In the rows, 128 means zero.
Known rows, with every way that one mark hangs from another:
k_74{k_987{k_884{k_73 k_411}}}: [108 163 135 166 168 110 179 124 150 175 148 161 130 181 116  90 153 100
 130 110 131 140  72 115 100]
k_120{k_74{k_987}}: [114 176 163 170 176 122 117 133 126 199 155 138 129  93 145  93 160 105
 110 146 146 119 107 101 110]
k_987{k_74 k_884{k_411}}: [129 140 149 186 165 116  93 126 139 117 130 109 106 136 103 123 110 145
  95 135 117 143 109 136 154]
k_962{k_411}: [ 94 120  94 168 150 173  73 154 154 119 126 125 114 146 146 144  80 105
 134 112  84 104 176 155 146]
k_411{k_884{k_987}}: [112 147 137 118 114 157 122 112 101 118 125 137 137 102 166 111 137 160
 120 143 186 126 124 142  75]
k_743{k_866}: [105  83 143  64 102 121 108 167 176 127 117 137 135 113 130 153 129  90
 165 137 100 126 189 135  99]
k_81{k_866{k_743} k_884{k_411}}: [170 104 103  75 144 105 162 175 205 139 150 146 117 157 133 107 134 122
 125 144  81 113 147 111 177]
k_884{k_411{k_962{k_743}} k_987{k_74}}: [157 137 147 135 117 124  90  67  96 103 106  91  93  86 115 114 147 160
 130 136 129 138 124 117 183]
k_884{k_73 k_411{k_962{k_743}}}: [135 102  87 111  94 116 152 144 147 126 123 115 133 155 129 116 132 102
 153 101  57 117 108 130 155]
k_81{k_866{k_743} k_884}: [193  82 111  65 154 139 111 203 205 129 169 157 123 122 150 127 114 117
 147 146 100 105 166 103 188]
k_987{k_884{k_411{k_962}}}: [ 73 116 132 128 129 124 128 133 167 105 106 131 110 152 126 145  64 168
 128 103  80 159 129 118  67]
k_987{k_884}: [114 116 139 141 154 163  83 162 155 118 141 150 122 128 152 128  78 145
 136 119 122 126 142 126 109]
k_73{k_884{k_411 k_987}}: [ 85 151 144 155  92 146 218  77  93 163  94 161 131 156 158 100 176 127
 107 128 153 114 100 124 104]
k_962{k_411{k_884{k_987{k_74}}}}: [138 169 121 186 156 144  54 102  65  93 131 105 115 115 115 150 112 158
  95 151 189 132 148 157 157]
k_931{k_743}: [105  85 134  83 147 191  93 114 180 165 128 119 108 117 212 105 117 118
 149 142  77  70 124 117 128]
k_884{k_73}: [121  98 102 110 127 156 138 171 152 149 140 127 164 128 148 114 129  59
 151 107 121  93 124 146 132]
k_73{k_884{k_987}}: [109 136 154 138 101 177 162 105  95 150 109 170 139 115 173 121 154 121
 128 127 176 109 128 117 111]
k_884{k_73 k_411}: [ 97 118  92 126 117 127 193 141 153 163 126 116 158 168 131  94 152  63
 129 111  98  96  98 157 123]
k_120{k_74{k_987{k_884}}}: [121 191 180 187 199 116 108 143 115 182 168 162 117 111 137 108 118 148
 108 140 161 148 102  87 102]
k_962{k_411{k_884{k_987}} k_743}: [157 166 103 172 131 151  65 115  71  87 144 142 104 144 159 124 117 180
 129 143 150 114 141 151 165]
k_73{k_884{k_411}}: [ 91 126 119 168  95 140 193 126 135 165 105 155 130 172 149 115 155 106
  92 121  78 112 103 132 118]
k_81{k_884{k_411}}: [108 113  93 137 129 126 178 137 181 169 160 129 136 154 106 126 151 127
 107 125  75 107 146 136 109]
k_884{k_73 k_411 k_987{k_74}}: [134 153 132 137 132 116 179  79  93 151 122  94 149 125 105  91 181  83
 119 129 185 108  94 146 160]
k_74{k_987{k_884{k_411}}}: [ 92 166 158 182 172 126 135 112 163 160 132 163  96 160 131  92 141 143
 119 123 117 150  95 106  87]
k_411{k_884 k_962}: [ 99  98 111 107 100 151  89 162 155  98 114 123 134 101 147 162  82 156
 123 120  99 150 140 133  60]
k_884{k_73 k_411{k_962} k_987{k_74}}: [114 129 132 109 116 114 170  78 106 127 100  84 144 109  92 131 143  98
 129 111 168 135 108 130 129]
k_81{k_866}: [124  61 135  79 145 152 145 184 181 104 100 149 130 123 170 127  95 101
 153 110 105 106 167 132 150]
k_962{k_743{k_866}}: [161  87 139  77 100 116  72 171 157 118 135 139 116 115 137 138 147 107
 179 146  77 116 183 127 157]

Rows:
[133  85 103  53  75  67 159 154 157 117 112 124 140 161  98 150 141  90
 180 116  50 141 148 127 129]
k_884{k_73 k_411{k_962{k_743{k_866}}}}
[127 156 156 181 109 129 179  68  74 153  96 126 124 128 122 113 186 123
  86 143 168 124  96 124 159]
k_73{k_884{k_411 k_987{k_74}}}
[ 94 146 121 114 115 129 218  92 111 158 116 125 158 150 141  82 170  86
 137 112 169 100  97 147 105]
k_884{k_73 k_411 k_987}
[133 133 151 115 119 145  74 100  94  90 110 100 127  57 118 158 112 175
 111 138 187 162 134 126 101]
k_411{k_884{k_987{k_74}} k_962}
[189 140 145 130 114 136  39 101  78  75 128 103 105  65 128 143 128 191
 121 146 167 151 123 119 163]
k_411{k_884{k_987{k_74}} k_962{k_743}}
[148 130 135 104  95 151  83 112  93  85 128 134 115  89 160 131 118 196
 144 138 149 141 127 120 107]
k_411{k_884{k_987} k_962{k_743}}
[125 119 123 142 146 100 131 136 135 110 122  98 133 147  73 156  86 120
 118 105 108 158 105 126 135]
k_987{k_74 k_884{k_73 k_411{k_962}}}
[109 138 156 151  91 124 167  65  90 131  76 118 119 111 111 150 151 138
  96 128 149 151 111 108 126]
k_73{k_884{k_411{k_962} k_987{k_74}}}
[156 165  98 170 153 131 102 119  54 100 141 105 149 135 100 146 120 114
 107 134 203 123 126 167 168]
k_962{k_411{k_884{k_73 k_987{k_74}}}}
[104  95  68  96 107 109 212 149 182 158 152 119 165 162  80 160 127 101
 132  94  74 125 139 127  85]
k_81{k_884{k_73 k_411{k_962}}}
[151 102 109 116  98 148  55 166 137  89 133 131 114 108 157 146  98 174
 131 131  77 142 135 127 121]
k_411{k_884 k_962{k_743}}
[148 130 127 105 115 128 118 115  83 100 125  95 160  78 103 157 124 128
 122 129 199 153 111 132 112]
k_411{k_884{k_73 k_987{k_74}} k_962}
[109 132 115 146 140 112 178 152 140 142 141 140 149 189 121 104 110 105
 129 106 113 120  94 141 109]
k_987{k_884{k_73 k_411}}
[126  95 129  93  48  81 160 141 139 117  91 159 114 168 117 172 144 127
 146 132  36 158 148 108 125]
k_73{k_884{k_411{k_962{k_743{k_866}}}}}
[113 205 151 190 188  62 202 132 103 204 168 148 146 173 107  85 156 110
  95 127 154 143  59 106  99]
k_120{k_74{k_987{k_884{k_73 k_411}}}}
[170 163  82 160 130 141 106 132  54 103 154 141 140 167 146 118 123 140
 140 132 165 105 120 162 175]
k_962{k_411{k_884{k_73 k_987}} k_743}
[171 128 140 132 155 152 106 102 120 145 169 114 134  72  95 144 159 136
 120 142 185 110 165 122 162]
k_81{k_884{k_987{k_74}}}
[108 124 112  78  93 141 159 122 101 107 119 130 167 108 139 146 114 134
 144 110 186 139 115 133  56]
k_411{k_884{k_73 k_987} k_962}
[122 148 158 152 137 131 132  66 104 133 109  93 120  98 116  94 168 124
 106 144 171 115 114 140 148]
k_884{k_411 k_987{k_74}}
[ 98 212 172 203 190  81 156 118 113 194 152 150 111 150 120  86 142 153
  84 142 137 151  75  97  88]
k_120{k_74{k_987{k_884{k_411}}}}
[164 120 135 151 170 134  89 170 122 121 160 119 145 123 102 135 104  97
 129 118 148 126 116 135 174]
k_987{k_74 k_884{k_73}}
[152 150 152 144 131 145  85 102  82 111 130 106 129  71 130 125 146 154
  98 158 204 133 119 143 130]
k_411{k_884{k_987{k_74}}}
[113 119 146 157 146 114  84 124 148  99 110 100 103 125  91 154  71 162
 105 120  96 168 128 116 120]
k_987{k_74 k_884{k_411{k_962}}}
[188  87 153  88 169 129 150 134 136 111 145 134 135  88 103 158 134 136
 135 133 184 117 184 111 188]
k_81{k_866 k_884{k_987{k_74}}}
[143  68 135  47  82 112  69 167 170  94 116 135 111 100 129 173 106 125
 191 127  60 144 196 111 127]
k_411{k_962{k_743{k_866}}}
[129 105 148  81 100  67 101 152 159  83 111 145  94 164 101 166  86 174
 170 128  53 175 165 108 107]
k_987{k_884{k_411{k_962{k_743{k_866}}}}}
[161 140  81 189 136 151  38 162 110  89 153 137 107 162 153 135  98 159
 117 138  80 111 144 161 180]
k_962{k_411{k_884} k_743}
[ 99 163 109 161 137 159  97 110  86  99 122 134 124 139 148 138 101 162
 114 133 173 123 151 158 102]
k_962{k_411{k_884{k_987}}}
[122  90 128  68  76  78 116 140 167 102  97 122 105 140 114 152 128 132
 170 131  41 151 168 120 118]
k_884{k_411{k_962{k_743{k_866}}}}
[158 130 142 123 144 148 126 109  92 140 136 102 157  83 118 110 163  74
 142 129 206 101 117 136 175]
k_884{k_73 k_987{k_74}}
[ 63 128 139  99 101 140 165  74 136 129  82 115 119 111 140 120 118 150
 137 112 134 134 137 123  63]
k_884{k_411{k_962} k_987}
[184  99  81  68 140  92 202 188 192 152 163 144 153 182 119 102 146  80
 139 133  92 105 122 121 184]
k_81{k_866{k_743} k_884{k_73 k_411}}
